Each row comes from the steps of one path. Every step used is in the known rows, and no mark comes twice. Write the path behind each row, first mark first.
Known rows
kuvit-zurak: [ 0.05 -0.09  0.06 -0.07 -0.09  0.12 -0.07 -0.08 -0.06  0.06 -0.01 -0.03
  0.00 -0.03 -0.14  0.13 -0.11 -0.04 -0.08  0.05  0.04 -0.06 -0.06 -0.01
 -0.18  0.10]
gavanup-povig-lopun-lonu: [-0.15 -0.25  0.10  0.11 -0.07 -0.14  0.09 -0.11 -0.12  0.12  0.10 -0.08
 -0.26 -0.01  0.16 -0.21  0.01  0.16 -0.16 -0.09 -0.06 -0.14 -0.09 -0.09
 -0.11 -0.24]
lopun-vudub: [-0.05 -0.13 -0.13 -0.04 -0.10 -0.21  0.01  0.11  0.09  0.06 -0.04  0.13
  0.09  0.16  0.01 -0.12  0.00 -0.03  0.09 -0.09 -0.03  0.09  0.02 -0.10
 -0.08  0.00]
zurak-vudub-povig-kuvit: [ 0.07  0.09 -0.10 -0.03  0.12 -0.19 -0.03 -0.13  0.03  0.08  0.03  0.00
 -0.12 -0.02  0.22  0.28  0.17  0.22 -0.39 -0.12 -0.30  0.19  0.18 -0.23
 -0.08  0.09]
nerapug-kuvit-zurak-vudub-povig: [ 0.03  0.01 -0.15  0.03 -0.06 -0.10 -0.11 -0.20 -0.21  0.11  0.28 -0.07
 -0.07  0.05  0.18  0.16  0.09  0.15 -0.47  0.03 -0.33 -0.08 -0.05 -0.34
 -0.24  0.09]
nerapug-lonu-povig-vudub-kuvit: [ 0.03  0.09 -0.17  0.23 -0.19 -0.17  0.07  0.21 -0.35  0.17  0.03 -0.07
 -0.22 -0.03  0.28 -0.28  0.18 -0.01 -0.03 -0.15 -0.16 -0.09  0.12 -0.12
 -0.25 -0.15]
gavanup-lonu-povig-kuvit-zurak: [ 0.16 -0.18  0.05 -0.09 -0.08  0.12 -0.10  0.00 -0.37  0.25 -0.04 -0.42
 -0.35 -0.30 -0.09  0.09 -0.04  0.05  0.03 -0.18  0.18  0.02 -0.02  0.04
 -0.41 -0.09]
zurak-vudub: [ 0.17  0.10 -0.07  0.04  0.13  0.05  0.02 -0.06  0.05  0.06  0.04  0.11
  0.07 -0.01 -0.07  0.05 -0.02  0.13 -0.10 -0.06 -0.14  0.08 -0.02 -0.19
 -0.06  0.05]
lonu-gavanup-povig-kuvit-zurak-vudub: [ 0.17 -0.41 -0.04 -0.02  0.13  0.06  0.01 -0.21 -0.12  0.40 -0.07  0.08
 -0.14 -0.16 -0.07  0.24  0.43  0.16 -0.59 -0.17  0.10  0.01  0.20 -0.22
 -0.30 -0.10]
gavanup-lonu-povig: [ 0.07  0.00 -0.02  0.02  0.01  0.11  0.06  0.02 -0.28  0.14  0.06 -0.40
 -0.28 -0.21 -0.03 -0.17 -0.08 -0.01  0.22 -0.19 -0.01 -0.08  0.00  0.06
 -0.17 -0.19]
gavanup-lonu-povig-kuvit: [ 0.11 -0.11  0.01 -0.01  0.00  0.03 -0.04  0.08 -0.32  0.18 -0.05 -0.38
 -0.37 -0.27  0.05 -0.05  0.08  0.09  0.12 -0.22  0.13  0.08  0.05  0.05
 -0.23 -0.19]
lopun-vudub-kuvit: [-0.08 -0.05 -0.15 -0.02 -0.07 -0.29 -0.04  0.15 -0.03  0.00  0.06  0.11
  0.05  0.28  0.20 -0.20  0.06 -0.05 -0.05 -0.07 -0.32  0.13  0.15 -0.10
 -0.11  0.02]
gavanup-lonu: [ 0.08  0.08 -0.08 -0.02  0.04  0.02  0.07 -0.05 -0.14  0.08  0.07 -0.29
 -0.19 -0.14 -0.10 -0.11  0.08 -0.01  0.32 -0.04  0.08 -0.02 -0.11  0.10
 -0.09 -0.07]
gavanup-lonu-povig-lopun-kuvit-zurak: [ 0.02 -0.32  0.21 -0.09 -0.16  0.00 -0.16  0.11 -0.45  0.17  0.02 -0.34
 -0.30 -0.23  0.08 -0.05 -0.38  0.13  0.20 -0.17  0.00 -0.21 -0.06  0.08
 -0.43 -0.11]
vudub-kuvit-povig-lopun-gavanup: [ 0.14  0.29  0.30 -0.07 -0.04 -0.25 -0.23 -0.16 -0.37 -0.07  0.07  0.11
 -0.36  0.28  0.20 -0.03 -0.26  0.15 -0.44 -0.32 -0.34  0.03  0.18 -0.08
 -0.01 -0.12]
nerapug-kuvit-zurak: [ 0.00 -0.21 -0.03  0.01 -0.19 -0.01 -0.18 -0.01 -0.26  0.07  0.16 -0.03
 -0.01  0.01  0.03  0.02  0.06  0.02 -0.17  0.12  0.11 -0.12 -0.19 -0.10
 -0.21  0.02]
lopun-lonu-povig-kuvit-zurak: [ 0.01 -0.36  0.21  0.08 -0.04  0.20 -0.15 -0.03 -0.29  0.26 -0.01 -0.14
 -0.23 -0.14  0.05 -0.10 -0.07  0.09 -0.21 -0.10  0.16 -0.05 -0.02 -0.07
 -0.37 -0.10]
lonu-povig-vudub: [ 0.09 -0.10 -0.04  0.04 -0.16 -0.07  0.09  0.19 -0.17  0.22  0.06  0.04
 -0.09 -0.05  0.19 -0.01 -0.04  0.02  0.05 -0.27  0.06 -0.06  0.00 -0.01
 -0.24 -0.19]
povig-vudub-kuvit-zurak: [ 0.12 -0.04 -0.08 -0.04 -0.18 -0.12 -0.03  0.08 -0.21  0.18  0.13  0.09
 -0.04  0.10  0.16  0.10  0.03 -0.03 -0.07 -0.06 -0.11 -0.02 -0.05  0.02
 -0.36  0.05]
zurak-vudub-povig: [ 0.03  0.21 -0.13  0.02  0.13 -0.10  0.06 -0.18  0.05  0.03  0.13 -0.03
 -0.02  0.04  0.15  0.15  0.02  0.13 -0.27 -0.07 -0.45  0.03  0.13 -0.23
 -0.03  0.07]
vudub-povig-lopun-gavanup-lonu: [ 0.09  0.34  0.10 -0.09  0.02 -0.23  0.06 -0.31 -0.27 -0.01  0.23 -0.19
 -0.34 -0.01  0.03 -0.03 -0.34  0.08 -0.07 -0.27 -0.26 -0.07  0.05  0.05
 -0.13 -0.12]
nerapug-kuvit: [-0.06 -0.13 -0.07  0.09 -0.10 -0.11 -0.10  0.06 -0.21  0.00  0.17  0.02
 -0.04  0.04  0.15 -0.11  0.18  0.06 -0.10  0.07  0.08 -0.06 -0.13 -0.10
 -0.03 -0.10]
zurak-vudub-kuvit-povig-lopun-gavanup-lonu: [ 0.39  0.48  0.16 -0.04  0.14 -0.17 -0.15 -0.27 -0.45  0.07  0.18 -0.04
 -0.47  0.12  0.03 -0.08 -0.21  0.27 -0.22 -0.42 -0.42  0.10  0.07 -0.17
 -0.15 -0.17]
zurak-vudub-kuvit-povig-lopun-lonu-gavanup: [ 0.12  0.09  0.32  0.17  0.09 -0.07 -0.09 -0.20 -0.29  0.22  0.15  0.31
 -0.52  0.21  0.13 -0.33  0.03  0.31 -0.26 -0.21 -0.36 -0.06  0.20 -0.24
 -0.02 -0.17]
kuvit-zurak-vudub-povig-lopun-lonu: [ 0.03  0.10  0.16  0.07 -0.05 -0.06 -0.01 -0.28 -0.07  0.13  0.24  0.05
 -0.27  0.05  0.03  0.01 -0.38  0.26 -0.27 -0.06 -0.41 -0.10 -0.08 -0.27
 -0.28  0.11]
lopun-nerapug: [-0.22  0.01 -0.13 -0.01 -0.02  0.04  0.08 -0.16 -0.04  0.01  0.12  0.25
  0.21  0.06 -0.06 -0.13 -0.03 -0.06  0.01  0.18 -0.02  0.02  0.03 -0.09
 -0.04  0.01]
lonu-povig-lopun-gavanup: [ 0.13  0.07  0.30 -0.01 -0.04 -0.02 -0.05 -0.06 -0.28 -0.03  0.08  0.11
 -0.16  0.02  0.01 -0.08 -0.59  0.10 -0.29 -0.37 -0.09 -0.06  0.11 -0.03
 -0.16 -0.17]
lopun-lonu-gavanup-povig-kuvit-zurak-vudub: [ 0.11 -0.48  0.02  0.13  0.20  0.14  0.03 -0.30 -0.19  0.51  0.02  0.09
 -0.18 -0.14 -0.04 -0.04  0.48  0.19 -0.52 -0.12  0.15 -0.08  0.10 -0.22
 -0.34 -0.19]
povig-vudub-kuvit: [ 0.06  0.07 -0.13  0.02 -0.09 -0.22  0.05  0.13 -0.16  0.11  0.14  0.13
 -0.05  0.14  0.29 -0.02  0.16  0.01  0.00 -0.10 -0.15  0.04 -0.01  0.03
 -0.18 -0.06]
vudub-povig: [-0.14  0.11 -0.05 -0.03  0.00 -0.14  0.04 -0.12  0.00 -0.03  0.09 -0.14
 -0.10  0.05  0.21  0.10  0.03 -0.01 -0.19 -0.02 -0.32 -0.05  0.15 -0.05
  0.03  0.04]
zurak-vudub-kuvit-povig-lopun: [ 0.19  0.28  0.18 -0.02 -0.08 -0.25 -0.19 -0.03 -0.18 -0.02  0.06  0.12
 -0.42  0.21  0.19  0.08 -0.12  0.32 -0.28 -0.22 -0.53  0.14  0.12 -0.29
  0.00  0.00]

Which path is each row?
[-0.06 -0.03  0.40  0.13 -0.06 -0.11 -0.12 -0.15 -0.33  0.17  0.11  0.18
 -0.58  0.22  0.21 -0.38  0.05  0.19 -0.17 -0.16 -0.22 -0.14  0.21 -0.08
  0.04 -0.22]
vudub-kuvit-povig-lopun-lonu-gavanup
[-0.03 -0.44 -0.01  0.01  0.06 -0.08  0.07 -0.08 -0.12  0.27 -0.10  0.03
 -0.20 -0.11  0.13  0.07  0.56  0.06 -0.41 -0.15  0.20  0.00  0.27 -0.04
 -0.05 -0.25]
lonu-gavanup-povig-kuvit
[-0.04 -0.09  0.03 -0.14 -0.09 -0.13 -0.13 -0.13 -0.09  0.09 -0.01 -0.15
 -0.20 -0.04  0.14  0.36  0.08  0.05 -0.38 -0.01 -0.14  0.06  0.13 -0.07
 -0.21  0.14]
vudub-povig-kuvit-zurak
[ 0.03  0.00  0.02 -0.04 -0.05  0.03 -0.13 -0.04 -0.17  0.01  0.07 -0.09
 -0.04  0.08  0.05  0.05 -0.06 -0.04 -0.22  0.07 -0.25 -0.02  0.05 -0.04
 -0.20  0.14]
vudub-kuvit-zurak
[ 0.00  0.15  0.08 -0.03 -0.03 -0.13 -0.19 -0.04 -0.22  0.00  0.00 -0.10
 -0.30  0.19  0.27 -0.01  0.19  0.05 -0.23 -0.10 -0.35  0.04  0.18 -0.12
  0.06 -0.06]
vudub-kuvit-povig
[-0.01 -0.10  0.01  0.22 -0.03 -0.05  0.07  0.13 -0.35  0.28  0.23  0.00
 -0.17  0.09  0.40 -0.37  0.03  0.04 -0.03 -0.21 -0.16 -0.12  0.02 -0.03
 -0.31 -0.27]
lopun-lonu-povig-vudub-kuvit
[-0.15 -0.15  0.00 -0.02 -0.39  0.00 -0.05 -0.11 -0.61  0.13  0.34 -0.07
 -0.26 -0.11 -0.07 -0.26 -0.35  0.10  0.10  0.04  0.00 -0.17 -0.21 -0.15
 -0.44 -0.17]
gavanup-lonu-povig-lopun-nerapug-kuvit-zurak
[ 0.17 -0.31 -0.13 -0.05  0.05 -0.02 -0.06 -0.13 -0.09  0.27 -0.08 -0.08
 -0.08 -0.15  0.02  0.35  0.30  0.19 -0.54 -0.13 -0.02  0.11  0.04 -0.25
 -0.33 -0.03]
gavanup-povig-kuvit-zurak-vudub
[-0.10 -0.22 -0.11 -0.19 -0.21 -0.34 -0.12 -0.02  0.00  0.15 -0.04 -0.01
 -0.11  0.13  0.16  0.23  0.08  0.01 -0.31 -0.09 -0.16  0.16  0.16 -0.14
 -0.28  0.12]
lopun-vudub-povig-kuvit-zurak
[-0.05 -0.10  0.04 -0.07 -0.28 -0.38 -0.01  0.19  0.07 -0.02 -0.01  0.26
 -0.08  0.18 -0.01 -0.09 -0.31  0.10  0.11 -0.15 -0.10  0.12 -0.02 -0.08
 -0.11  0.01]
povig-lopun-vudub
[-0.01  0.01 -0.01  0.20  0.00  0.06  0.09 -0.06 -0.10  0.14 -0.09  0.11
 -0.15 -0.08 -0.18 -0.30  0.29 -0.04  0.02  0.06  0.17 -0.16  0.18 -0.03
  0.06 -0.06]
nerapug-lonu-gavanup
[ 0.03 -0.09 -0.09  0.03 -0.27 -0.31 -0.15  0.13 -0.33  0.25  0.14  0.11
 -0.29  0.13  0.36  0.00  0.42  0.15 -0.05 -0.15  0.16 -0.08 -0.14 -0.15
 -0.09 -0.26]
nerapug-kuvit-povig-vudub
[-0.10 -0.03 -0.01 -0.08 -0.01 -0.23 -0.07 -0.07 -0.03  0.02 -0.01 -0.09
 -0.19  0.00  0.30  0.23  0.18  0.08 -0.29 -0.06 -0.16  0.11  0.19 -0.06
 -0.02  0.04]
vudub-povig-kuvit
[-0.07  0.41 -0.06  0.15 -0.15 -0.24 -0.10 -0.19 -0.28  0.01  0.11  0.28
 -0.29  0.18  0.05 -0.25  0.03  0.24 -0.21  0.05 -0.50  0.08  0.15 -0.47
 -0.03  0.04]
zurak-vudub-kuvit-povig-lopun-nerapug-lonu
[ 0.18 -0.24  0.13  0.12  0.09  0.24 -0.13 -0.08 -0.24  0.32  0.03 -0.04
 -0.17 -0.14 -0.01 -0.06 -0.08  0.22 -0.32 -0.16  0.04  0.03 -0.03 -0.24
 -0.42 -0.07]
lopun-lonu-povig-kuvit-zurak-vudub
[-0.07 -0.01  0.02 -0.05 -0.25 -0.45 -0.06  0.20 -0.07 -0.09  0.07  0.23
 -0.13  0.29  0.18 -0.17 -0.25  0.08 -0.03 -0.13 -0.38  0.16  0.08 -0.09
 -0.13  0.03]
povig-lopun-vudub-kuvit
[-0.17 -0.15 -0.10  0.07 -0.21  0.12 -0.08 -0.11 -0.32  0.17 -0.08  0.03
 -0.08 -0.18 -0.13 -0.13  0.06 -0.01 -0.21  0.14  0.14 -0.02  0.11 -0.24
 -0.34  0.04]
lopun-nerapug-lonu-povig-kuvit-zurak
[-0.17 -0.21  0.20 -0.16 -0.17 -0.26 -0.20 -0.01 -0.16  0.01  0.07 -0.07
 -0.15  0.04  0.32  0.23 -0.27  0.12 -0.21  0.00 -0.28 -0.16  0.09 -0.03
 -0.21  0.11]
vudub-povig-lopun-kuvit-zurak
[-0.29 -0.48 -0.03  0.00 -0.31 -0.13  0.05 -0.26 -0.40  0.24  0.28  0.32
 -0.11  0.04  0.01 -0.14  0.12  0.07 -0.44  0.11  0.05 -0.25  0.01 -0.23
 -0.25 -0.22]
lonu-gavanup-povig-lopun-nerapug-kuvit-zurak
[-0.15 -0.15 -0.15 -0.11 -0.12 -0.45 -0.04  0.05  0.05  0.07 -0.03  0.02
 -0.10  0.16  0.29  0.10  0.19  0.04 -0.21 -0.14 -0.20  0.22  0.22 -0.13
 -0.11  0.02]
lopun-vudub-povig-kuvit
[-0.12 -0.19 -0.15  0.20  0.03 -0.04  0.17 -0.15 -0.14  0.24 -0.11 -0.10
 -0.19 -0.15 -0.03 -0.25  0.57 -0.04 -0.24 -0.02  0.11 -0.24  0.24 -0.12
  0.02 -0.23]
nerapug-lonu-gavanup-povig
[ 0.10  0.04 -0.01 -0.05 -0.18 -0.21 -0.05  0.05 -0.13  0.25 -0.05  0.09
 -0.26  0.09  0.20  0.11  0.25  0.11  0.05 -0.24  0.10 -0.01 -0.02 -0.06
 -0.06 -0.16]
kuvit-povig-vudub
[ 0.32  0.36  0.08 -0.11  0.06 -0.08  0.01 -0.43 -0.29  0.12  0.27 -0.13
 -0.28 -0.04 -0.17  0.15 -0.48  0.19 -0.27 -0.29 -0.34 -0.05 -0.02 -0.14
 -0.38  0.04]
kuvit-zurak-vudub-povig-lopun-gavanup-lonu
[ 0.14  0.14  0.22 -0.04 -0.01 -0.13 -0.06 -0.13 -0.14 -0.07  0.08  0.24
 -0.07  0.10 -0.07 -0.01 -0.44  0.10 -0.22 -0.22 -0.01 -0.01  0.01  0.02
 -0.08 -0.06]
povig-lopun-gavanup
[ 0.16  0.26 -0.01  0.02  0.10 -0.09 -0.15 -0.09 -0.16  0.07  0.04  0.00
 -0.24  0.18  0.20  0.04  0.17  0.19 -0.32 -0.17 -0.48  0.11  0.16 -0.30
  0.02 -0.02]
zurak-vudub-kuvit-povig
[ 0.25 -0.11  0.01 -0.07  0.04  0.07 -0.14 -0.06 -0.04  0.16 -0.05  0.10
 -0.04 -0.09 -0.11  0.31  0.05  0.20 -0.29 -0.05  0.04  0.19 -0.03 -0.19
 -0.29  0.17]
povig-kuvit-zurak-vudub
[-0.06 -0.31 -0.04  0.05  0.08  0.00  0.16 -0.14 -0.09  0.24 -0.01 -0.02
 -0.09 -0.06  0.05 -0.08  0.41 -0.02 -0.32 -0.12  0.06 -0.17  0.24 -0.03
  0.01 -0.25]
lonu-gavanup-povig
[ 0.27  0.17 -0.09  0.04  0.08 -0.07  0.08 -0.02 -0.57  0.25  0.25 -0.17
 -0.20 -0.01  0.20 -0.24 -0.07 -0.03 -0.02 -0.45 -0.10 -0.07  0.06  0.09
 -0.41 -0.33]
lopun-gavanup-lonu-povig-vudub-kuvit
[ 0.16 -0.10 -0.10  0.07 -0.06  0.03 -0.16 -0.06 -0.21  0.13  0.19  0.06
  0.03  0.00 -0.03  0.07  0.06  0.15 -0.27  0.06 -0.02 -0.04 -0.22 -0.28
 -0.27  0.06]
nerapug-kuvit-zurak-vudub
[ 0.19 -0.02 -0.10 -0.02 -0.17 -0.02  0.03  0.08 -0.49  0.32  0.19 -0.31
 -0.31 -0.11  0.13 -0.08 -0.04 -0.03  0.15 -0.24 -0.11 -0.11 -0.06  0.05
 -0.54 -0.15]
gavanup-lonu-povig-vudub-kuvit-zurak
[-0.03 -0.03  0.14 -0.13 -0.33 -0.43 -0.15  0.13 -0.04  0.03 -0.10  0.18
 -0.35  0.25  0.07 -0.02 -0.16  0.18  0.02 -0.26 -0.15  0.12  0.05 -0.17
  0.00 -0.06]
kuvit-povig-lopun-vudub
[-0.05 -0.31 -0.11 -0.03  0.01 -0.17 -0.01 -0.02 -0.08  0.14 -0.10 -0.17
 -0.13 -0.11  0.22  0.18  0.44  0.09 -0.37 -0.12  0.08  0.10  0.10 -0.08
 -0.10 -0.17]
gavanup-povig-kuvit
[-0.03 -0.18  0.33  0.14 -0.03  0.02  0.07 -0.11 -0.12  0.15  0.13  0.30
 -0.29  0.04 -0.07 -0.37 -0.14  0.15  0.06 -0.05  0.11 -0.17  0.02  0.03
 -0.02 -0.16]
povig-lopun-lonu-gavanup
[-0.28 -0.09 -0.20  0.07 -0.13 -0.06 -0.02 -0.10 -0.24  0.01  0.28  0.25
  0.17  0.11  0.10 -0.23  0.15  0.01 -0.08  0.26  0.04 -0.04 -0.10 -0.18
 -0.05 -0.09]
lopun-nerapug-kuvit
[ 0.13  0.06 -0.13  0.05 -0.08 -0.11  0.10  0.16 -0.43  0.24  0.18 -0.28
 -0.31 -0.08  0.25 -0.20  0.09 -0.01  0.23 -0.28 -0.16 -0.05  0.00  0.04
 -0.35 -0.25]
gavanup-lonu-povig-vudub-kuvit
[ 0.04  0.04  0.03 -0.01 -0.24 -0.26 -0.14 -0.13 -0.23  0.04  0.31  0.06
 -0.23  0.08  0.15  0.19 -0.22  0.27 -0.42 -0.03 -0.40 -0.06 -0.10 -0.34
 -0.26  0.11]
nerapug-kuvit-zurak-vudub-povig-lopun
[ 0.25 -0.17  0.07 -0.02  0.00  0.14 -0.15  0.00 -0.18  0.22 -0.07 -0.03
 -0.12 -0.17 -0.06  0.24 -0.11  0.20 -0.40 -0.20 -0.03  0.12  0.07 -0.22
 -0.37  0.03]
lonu-povig-kuvit-zurak-vudub
[ 0.18  0.15  0.07 -0.02 -0.08 -0.22 -0.17 -0.33 -0.35  0.04  0.36  0.17
 -0.14  0.15  0.10  0.16 -0.36  0.25 -0.69 -0.18 -0.34 -0.08 -0.04 -0.30
 -0.30  0.03]
nerapug-kuvit-zurak-vudub-povig-lopun-gavanup
[-0.12 -0.42  0.00 -0.03 -0.19 -0.38  0.15  0.03 -0.03  0.21 -0.02  0.25
 -0.19  0.12  0.04 -0.15  0.08  0.07 -0.19 -0.27 -0.05 -0.04  0.22 -0.11
 -0.11 -0.24]
lonu-gavanup-povig-lopun-vudub
[-0.10  0.04 -0.02  0.14 -0.34 -0.40 -0.05  0.28 -0.27 -0.03 -0.02  0.01
 -0.34  0.15  0.17 -0.42 -0.24  0.07 -0.04 -0.18 -0.39  0.03  0.20 -0.23
 -0.20 -0.04]
nerapug-lonu-povig-lopun-vudub-kuvit
[ 0.09  0.21  0.24  0.14  0.03 -0.15 -0.17 -0.12 -0.24  0.11  0.16  0.11
 -0.46  0.22  0.23 -0.23 -0.09  0.36 -0.22 -0.17 -0.48  0.05  0.02 -0.30
 -0.05 -0.11]
zurak-vudub-kuvit-povig-lopun-lonu
[-0.23  0.03  0.02  0.15 -0.21 -0.07  0.15 -0.18 -0.15  0.06  0.05  0.47
 -0.13  0.00 -0.24 -0.39 -0.02  0.05  0.06  0.18  0.07 -0.13  0.15 -0.13
  0.00 -0.03]
povig-lopun-nerapug-lonu-gavanup
